Every row comes from one small tree of marks. The marks that hang from a mark follow it in brackets, in alphabetical order. Every link used is in the known rows. Which tree was each row made from?
Known rows:
fezas{gozipo{negumiv rogu{rodel}}}: [-10.5   4.7  12.9 -15.5  17.4  25.2  -1.1  19.5  -7.9 -23.5  -4.1 -19.0
   1.9 -14.4  22.2  12.6  -4.5 -33.6   2.8   2.5   6.2  -4.6   7.1  29.9]
fezas{gozipo{negumiv rodel}}: [ -4.1  14.1   6.6 -27.3   7.2  20.5 -23.1   5.6 -13.9 -10.9   4.0   8.1
   8.2 -19.4  30.4   0.8   4.7 -14.6  16.8  12.2   1.9 -13.1  -6.3   9.1]
zadab{mimuluz negumiv{senup}}: [ 28.2 -42.1 -46.3 -35.3 -16.3 -24.3  65.4 -44.0  53.5  36.8 -21.1  44.4
 -27.1 -19.4 -12.1 -49.0  10.7  11.5  33.2  30.8 -34.6  -5.6 -39.9  -2.7]
gozipo{bemes rogu}: [ 20.7   5.5 -13.5  18.9 -21.6 -18.0  20.4   2.9  33.2 -17.4 -18.2 -23.3
   3.8   7.0  -5.8   2.1  23.5  -9.7   2.0  16.0  24.8 -12.6   1.5  13.7]
rogu{gozipo{bemes nuzi}}: [-10.9   4.3 -10.9  31.6 -11.5 -28.9   7.1   3.4  13.5  -7.4  11.6  -8.8
  -4.7   8.6 -16.7  -0.8  -5.3  10.3  -8.3   2.4  -6.3  14.6  14.1  -4.6]
bemes{rogu{gozipo rodel}}: [-12.4 -12.6  -7.3  12.5  13.3   6.2   0.1  13.7   4.6  21.8   3.2 -24.0
  -2.3   4.5 -21.1  13.9 -26.5 -13.4 -24.5  -0.7 -20.0  -9.7 -19.7 -16.7]
rogu{gozipo{rodel}}: [ -3.4  -2.7 -16.1   0.2   4.8   6.1 -12.7  -3.8   3.4  22.5  -3.9  11.6
   3.9   6.0  -0.9   4.2   8.0  -4.3  -8.6  11.1  -0.5  -2.7 -15.3 -19.6]
gozipo{rodel{senup}}: [ 25.9 -16.8   1.7 -20.0  -6.0   8.7 -14.2 -31.8  -6.5  19.1 -22.2  18.4
   2.9   9.8  15.2 -13.4  24.5  19.7  -7.3  16.0  13.3 -12.4  -8.2 -24.4]
gozipo{bemes negumiv{senup}}: [ 21.8  10.0 -17.0 -12.2 -30.3 -17.3  38.4  -6.2  27.0  -4.3  -6.5  16.6
 -11.9 -22.1 -25.5 -23.5  21.5  -0.2  37.3   5.1   5.3  -9.3  -1.7  24.1]
gozipo{bemes rodel{senup}}: [ 35.7  -5.9  10.3  -6.9 -13.6  -4.2 -10.2 -17.4  -1.7  12.6 -12.0   2.6
  -7.0  13.5   4.5  -9.9  32.4  14.8 -13.9   6.3  29.2 -18.3   1.7 -20.9]
negumiv{senup}: [ 22.5 -10.1 -19.9 -17.2 -30.2 -19.7  31.1 -32.7  35.9  10.0 -24.1  16.9
 -10.3 -14.2 -27.1 -29.6  14.8  16.6  26.7  20.7 -18.2 -15.7 -10.7  14.2]
bemes{rogu}: [  8.5  -6.4 -18.2   9.0 -17.3  -5.1   5.2 -15.4  26.2   0.9 -14.5 -15.2
  15.4  -0.5  -6.8  -1.3  -9.0   5.4   2.8  26.3  -9.4 -20.6 -29.0  -6.5]
rogu{gozipo rodel}: [-12.5 -26.5 -12.6   2.2   4.8   0.7  14.3  -3.1   1.3  21.6  -4.1  -5.2
 -17.2   1.9 -18.6  -0.7  -7.7 -11.5 -16.5  13.4 -12.1   1.0  -8.1  -5.0]
zadab{mimuluz negumiv}: [ 13.9 -46.9 -51.4 -20.1  -7.9 -21.0  47.7 -37.7  43.5  28.0 -17.3  29.7
 -14.2  -6.0   7.6 -40.8   9.0   5.9  20.7  46.1 -23.9  -3.7 -42.5 -15.8]
bemes{rogu{gozipo{negumiv} rodel}}: [-23.3  -4.9  -8.5   6.5  20.7  18.1  -0.2  21.2  -8.8  16.4   9.3  -7.3
   3.1  -3.9  -9.6  18.3 -25.0 -21.3  -9.9  -6.6 -13.4  -0.4 -21.6  -7.8]
fezas{gozipo{nuzi}}: [-14.3   1.0   5.4   0.0  -9.7 -14.3  -6.5 -12.4   4.4 -30.7  -1.4 -10.8
   8.0  -9.9  14.2  -7.8 -15.8  11.5   8.3  23.0 -23.3  -1.7  10.5  12.7]
bemes{rogu{gozipo{nuzi} rodel{senup}}}: [-18.5 -17.7  18.0  18.3  21.5  10.6 -17.4  -0.6 -20.5  15.4   9.8 -13.0
  -2.4  24.1 -12.6  12.7 -33.4  16.0 -35.9 -19.8 -18.1   8.4   7.9 -28.3]
rogu{gozipo{negumiv}}: [-17.2  -2.9 -31.0   2.9   1.2   4.8  12.8  -4.5   7.2   3.2  -6.3  31.4
   3.3 -10.3  -4.8  -5.7   5.7  -5.6  17.3  17.2  -7.9   9.4 -14.1  -5.5]
fezas{gozipo{nuzi rogu}}: [-10.2  14.5  10.6  11.1  -2.6  -4.0 -11.6   1.3   9.5 -37.7  -7.9 -23.0
  16.0  -1.8  19.5   9.4 -11.6  -1.6   2.5  10.3  -7.0  -0.5  20.9  21.8]
fezas{gozipo{rogu{rodel}}}: [  1.2  -8.2  14.9  -7.1   8.7  11.0  -0.2  11.1   4.1 -17.0 -12.2 -35.7
  -3.8  -5.5  10.3   8.8  -8.7 -25.9 -13.9  10.9   0.8 -18.7   8.3  24.8]
gozipo{bemes negumiv{senup} nuzi rodel}: [ 12.9  32.3  12.6 -14.3 -16.7 -14.1   3.4   7.2  -8.0  -4.3  15.5  15.5
  -0.3 -11.6   1.4  -7.7  12.3  13.5  26.8 -20.8  10.1   4.8  10.8  20.8]
bemes{rogu{rodel}}: [  2.3 -17.7   0.7   0.8  -4.5  -1.2   4.0  -0.8   6.4   9.6  -7.1 -33.0
   2.5   2.6 -11.1   4.3 -18.4  -4.0 -12.3  11.7 -12.3 -20.9 -25.0  -0.3]
zadab{negumiv}: [ -0.2 -34.2 -36.8  -7.2 -19.2 -20.6  28.6 -29.4  38.2  16.1 -22.3  17.1
  -6.8 -16.9  -1.3 -27.5  10.5  -4.2  31.2  27.8 -11.9  -4.1 -28.4  -5.9]
fezas{gozipo{bemes nuzi}}: [  0.2   8.9  13.0  11.3 -17.2 -25.7  -6.9   1.6  13.1 -33.4  12.8 -26.1
  -2.0  -6.2   3.6  -6.1  -7.2   6.0   2.6  11.8  -6.9  -5.4  21.7  19.1]
gozipo{negumiv{senup}}: [ 10.9  -0.9 -23.0 -23.9 -22.1  -4.3  30.9 -20.6  20.2   3.4 -16.9  31.7
  -4.2 -25.4 -14.1 -27.8  15.0   8.4  44.1  14.1 -11.4  -5.6 -13.2  18.0]

Which tree is each row?
[ -4.8  11.3   8.9 -11.9   1.6   5.6  25.0   6.1 -11.3 -10.3  -4.7   1.3
   2.0  -9.2   2.0   1.2  -5.7  -2.7  19.8 -22.3  -3.4  13.8  15.7  36.2] | gozipo{negumiv{senup} nuzi rogu{rodel}}
[ -5.5  10.3  36.3  13.8   3.6 -11.0 -17.0  28.3  -3.4 -23.0  28.1 -63.1
  -0.7  -2.9  -2.6  18.8 -38.9  -7.3 -24.3 -13.0 -12.9 -15.6  12.1  17.7] | fezas{gozipo{bemes{rogu{rodel}} nuzi}}
[ 11.2   9.5  16.8  -1.1   0.4   0.2 -18.8  -5.3 -30.6  -6.2   9.1  15.7
   9.2   9.9  23.9  -5.1  19.3  21.2   0.0 -14.6  29.8   9.0  16.4 -11.1] | gozipo{bemes negumiv nuzi rodel{senup}}
[ 16.1  27.2  -1.1   1.8  -1.5  11.7  -3.9  25.5   0.6 -11.3  -3.2  -8.0
  15.3   4.2  20.1  14.0  27.6 -22.9   6.9  -5.8  45.5  -4.5  -0.8  13.5] | gozipo{bemes negumiv rodel rogu}
[-24.6 -14.7  -1.1  13.9   9.8  -8.9   2.0   1.1 -11.3   8.7   4.9  -9.0
 -10.2   7.1  -7.3   3.7 -21.3   4.2 -15.7  -0.4 -18.9  18.1   9.4   0.2] | rogu{gozipo{nuzi} rodel}
[  4.8  33.5  31.5   9.2   0.5  -2.5 -30.9  28.2  -2.7 -33.7  13.5 -36.0
  12.4  10.3  24.3  22.7  -0.1 -11.2 -11.1 -14.5  20.7  -6.6  27.6  19.3] | fezas{gozipo{bemes nuzi rodel rogu}}
[-23.4   9.4   3.9  -6.2  -2.4  -2.9  -9.4  -3.8 -10.8 -36.5   7.6   4.8
  11.3 -17.4  23.0  -7.9 -12.5   5.5  25.1  14.9 -16.1  10.4   9.8  19.5] | fezas{gozipo{negumiv nuzi}}
[ -3.9 -19.9  18.1  19.0   9.7 -11.7  -2.5   0.5 -18.0   8.0  10.3  -7.8
 -23.7  19.2 -19.4   0.0  -5.4  14.3 -33.6 -18.2   2.1  16.3  27.0 -14.1] | rogu{gozipo{bemes nuzi} rodel{senup}}
[-20.2   0.9  -2.0  -8.0   7.1   2.0  21.2   5.0 -14.7  11.5  11.3  20.0
 -16.8 -15.2 -19.5  -2.8 -17.8  -0.3  11.9 -21.6 -25.5  24.8  10.9  14.2] | rogu{gozipo{negumiv{senup} nuzi} rodel}
[  7.8  14.5 -11.2  12.6 -15.2  -8.1  10.1   9.7  18.3 -15.2   7.4 -14.1
  14.1  -7.9  -7.6   4.5   1.1  -5.1  13.3   7.5  10.6 -15.5 -20.9   4.9] | gozipo{bemes{rogu} negumiv}
[-25.5 -20.1  11.1   0.9  25.9  16.7  -3.2  -4.5 -37.3   9.2   4.9  23.7
  -8.1   6.8   2.9  -1.1  -8.8  10.3 -12.8 -13.3  -6.9  31.1  17.3 -15.8] | rogu{gozipo{negumiv nuzi} rodel{senup}}
[  9.0  29.6   3.3   7.7 -22.0 -20.0  15.4   8.4  16.5 -15.2  15.7  -5.9
   7.6 -13.8 -19.3  -2.0 -12.0  14.1  25.9 -21.4 -10.6  -3.0  -0.5  20.0] | gozipo{bemes{rogu} negumiv{senup} nuzi}
[-16.4  10.0 -17.1  -1.5  -6.2  -5.8  20.3  -5.9   3.1   1.8   6.4  39.5
  -2.8 -14.5 -16.5 -12.2  -9.5  12.3  29.5 -11.7 -26.8  20.9   5.9   8.3] | rogu{gozipo{negumiv{senup} nuzi}}
[-15.2  35.2  21.4  -8.2  17.8  21.0 -33.2  20.5 -24.3 -33.4   8.4  -6.9
  27.4  -0.4  48.0  19.1  -5.4 -14.7  10.1 -12.4  12.9   7.5  16.4  19.9] | fezas{gozipo{negumiv nuzi rodel rogu}}
[  2.1  14.0 -13.5 -22.5   3.2  15.5   7.0   0.5  -0.5  25.0  -0.1  43.0
  -7.0 -16.6  -9.5  -3.5   8.2  -4.7  20.1 -11.6  -5.5   2.9 -14.8  -1.5] | rogu{gozipo{negumiv{senup} rodel}}
[-15.6   9.9  -6.3  10.8   4.2  -2.1 -18.9  -0.8 -12.2   9.3   7.8  10.2
  10.5  12.3   7.8   6.8  -5.4   9.5 -10.5  -1.9  -9.2  13.8   1.8 -15.9] | rogu{gozipo{nuzi rodel}}
[-13.4  18.0 -10.7   4.5  19.6  26.9 -23.0  19.2  -7.4  14.1  13.2   9.7
  19.0   1.6   6.5  23.6 -12.2 -12.2  -2.2  -9.1  -0.4  -3.5 -29.3 -23.2] | bemes{rogu{gozipo{negumiv rodel}}}
[ 11.5 -21.8  29.0 -14.9  18.1  22.0 -10.2  -6.2  -7.6 -10.6 -18.7 -20.6
  -9.9   5.5   9.5   6.6   1.4 -10.3 -23.6   3.9   9.7 -15.6  19.8   5.2] | fezas{gozipo{rogu{rodel{senup}}}}
[-24.0   3.5 -11.8  31.3   1.5  -8.5 -11.8   3.8  10.4  -2.8  10.0  -9.1
  16.8  12.3 -14.2  12.9 -29.2  11.1 -10.0   0.6 -25.8   5.7  -9.2 -17.6] | bemes{rogu{gozipo{nuzi}}}
[ -2.5  -8.1  -6.8 -14.9  21.4  31.1 -21.0  -9.5 -24.4  22.9  -4.0  46.9
   1.4   7.2  10.0  -0.5  17.3   4.3  -4.1  -3.7  13.3  11.0  -6.5 -34.0] | rogu{gozipo{negumiv rodel{senup}}}
[ -1.5 -14.7  -5.7  12.2  -1.2 -13.1  16.7  13.1  10.6  15.7   7.3 -18.3
 -26.6   1.8 -28.6   2.7   1.7 -16.5 -21.3   3.7   4.4  -0.2   1.2   0.6] | rogu{gozipo{bemes} rodel}
[  7.3   3.8   0.1  -3.7  13.5  15.6 -14.5   3.1 -16.3  16.5  11.3  28.2
  -7.9  10.2   1.1   3.0  23.1   0.5  -8.8 -14.5  29.2   7.0   5.4 -27.2] | rogu{gozipo{bemes negumiv rodel{senup}}}
[ 27.0  17.0   2.4   7.5 -12.3  -5.3  -3.8  14.1  14.7  -3.5 -11.7 -24.0
  10.6  13.9   7.2  13.7  27.7 -14.6  -7.8   0.6  37.6 -16.0  -1.3   6.9] | gozipo{bemes rodel rogu}
[ 28.1  -6.0   7.2  -9.8   2.8  18.5 -17.8 -18.6  -4.6   4.8 -30.9   6.2
  12.9  21.8  23.2   2.5  26.9   7.6  -9.8   2.4  30.3 -12.3  -1.6 -17.7] | gozipo{rodel{senup} rogu}
[ -2.9  29.6  23.4 -34.5   1.2   9.9 -17.3   4.5 -14.7 -14.6  13.0  20.0
   3.9 -22.2  17.8  -7.9 -11.0   6.2  30.5 -15.3 -16.3  -1.2  11.7  25.6] | fezas{gozipo{negumiv{senup} nuzi rodel}}
[-13.8 -18.0   2.7   2.1  27.1  31.7  -9.8   5.2 -22.1  18.0   4.7   8.1
  -1.6   5.2  -8.5   9.8 -15.7  -3.9 -18.5 -13.5  -4.7   1.3 -11.3 -25.4] | bemes{rogu{gozipo{negumiv} rodel{senup}}}
[ 13.7 -31.3  13.4  -3.8   4.7  10.0  -5.1 -18.6  -5.3  19.3 -12.2 -18.0
  -4.0   9.1  -8.7  -1.2  -8.3  10.4 -22.8   7.0  -5.1 -20.1 -13.4 -21.9] | bemes{rogu{rodel{senup}}}
[ 21.4  -0.6  22.8   3.5 -10.4 -10.6 -18.8 -14.6 -18.2  -0.5   1.4  -0.8
   2.1  21.5  12.3  -7.5  19.4  29.8 -13.8  -5.8  21.8   1.2  20.1 -14.5] | gozipo{bemes nuzi rodel{senup}}
[-13.9  -5.3   7.3  24.9   3.2 -21.4   7.9  14.9  -6.9   3.5  18.2 -21.4
 -17.5   8.2 -21.5   4.6 -14.2  -2.7 -24.3  -7.0  -5.4  16.1  18.3   0.4] | rogu{gozipo{bemes nuzi} rodel}
[-12.3 -28.8  10.1   9.4  14.7   2.8  -4.6 -16.3 -23.2  15.6  -1.7   5.5
 -14.9  14.8  -8.8  -5.7 -11.9  18.4 -29.5  -8.6 -12.6  19.4  20.0 -20.2] | rogu{gozipo{nuzi} rodel{senup}}
[ 37.6   3.9  14.5  -0.2  -3.9   8.3 -12.7  -4.2   3.0   1.6 -16.8 -11.4
   4.2  23.7   9.0   6.7  35.4   2.9 -18.0  -7.4  46.5 -11.7   9.5 -14.6] | gozipo{bemes rodel{senup} rogu}
[ 17.8 -27.5   7.7  -5.9   5.9  12.2   4.5 -17.4  -3.1   7.1 -30.4 -12.1
  -4.9  12.7   4.0  -1.5  13.7   0.8 -20.2   6.6  19.0  -5.2   5.9  -2.5] | gozipo{rogu{rodel{senup}}}
[-27.6  -3.8   5.7  22.1  15.7  -0.2 -10.0  17.1  -9.9   9.3  17.2 -28.7
   3.1  12.1 -12.1  19.8 -41.1   1.3 -25.7 -12.4 -27.8   7.6  -3.7 -10.0] | bemes{rogu{gozipo{nuzi} rodel}}
[ -6.3  32.0  25.3  -8.8   1.7  -1.3 -27.6  22.3 -22.9 -31.1  26.1  -9.0
  10.1 -10.1  29.3  10.2  -1.4  -7.7  10.9 -12.2  11.3   1.9  18.3  19.1] | fezas{gozipo{bemes negumiv nuzi rodel}}
[  7.2  -6.7   4.2   5.1  18.5  22.6 -34.8  -6.4  -4.5  28.4  -2.0  10.4
   9.9  22.8  -2.0  14.3  -6.2   9.1 -27.7  -8.1  -0.4 -12.8 -19.5 -48.8] | bemes{rogu{gozipo{rodel{senup}}}}
[ 12.3  15.5 -15.3  12.2 -12.9  -5.7  19.1  13.4  18.6 -23.0  -9.7  -9.3
  11.8  -0.6   5.7   2.9  25.3 -19.0  16.0   5.9  30.8  -0.5   1.3  19.2] | gozipo{bemes negumiv rogu}
[ 12.5  12.5   4.6   8.8  -9.5  -6.2   2.9  14.0  30.2 -32.8  -8.9 -33.1
   1.1  -4.4  -1.2   7.5  10.4 -19.1  -2.8  13.6  17.0 -20.0  14.0  22.9] | fezas{gozipo{bemes rogu}}
[-26.6   4.9   4.0  17.7  11.0  -9.1   9.0  25.5 -21.7  -2.2  26.9  -7.3
  -8.3  -3.4  -6.0   8.8 -10.8 -10.4  -9.7 -17.3   1.2  26.4  17.9  10.8] | rogu{gozipo{bemes negumiv nuzi} rodel}
[-12.6  24.7  -4.6 -13.2   3.8   8.7  -4.4   5.6 -13.8  12.0  12.4  38.2
   2.2  -9.1  -2.2  -1.7  -4.4  10.3  19.9 -28.2 -15.1  20.8   3.5   2.9] | rogu{gozipo{negumiv{senup} nuzi rodel}}
[ -9.4   5.6 -26.0  16.6  -7.5  -7.3  16.4   8.7  11.9  -2.3   8.2  12.1
  -7.5  -7.3 -18.6  -2.4  14.3 -13.0  10.7   9.9   8.1   7.0  -5.4  -0.1] | rogu{gozipo{bemes negumiv}}
[  5.0  22.3   2.9 -25.0 -12.1  -1.2   1.5  -9.6 -14.1   3.8   0.3  27.7
   8.7 -12.4  10.6 -10.0   3.9  15.3  31.9 -14.1  -7.0   8.4   2.8  14.1] | gozipo{negumiv{senup} nuzi rodel}
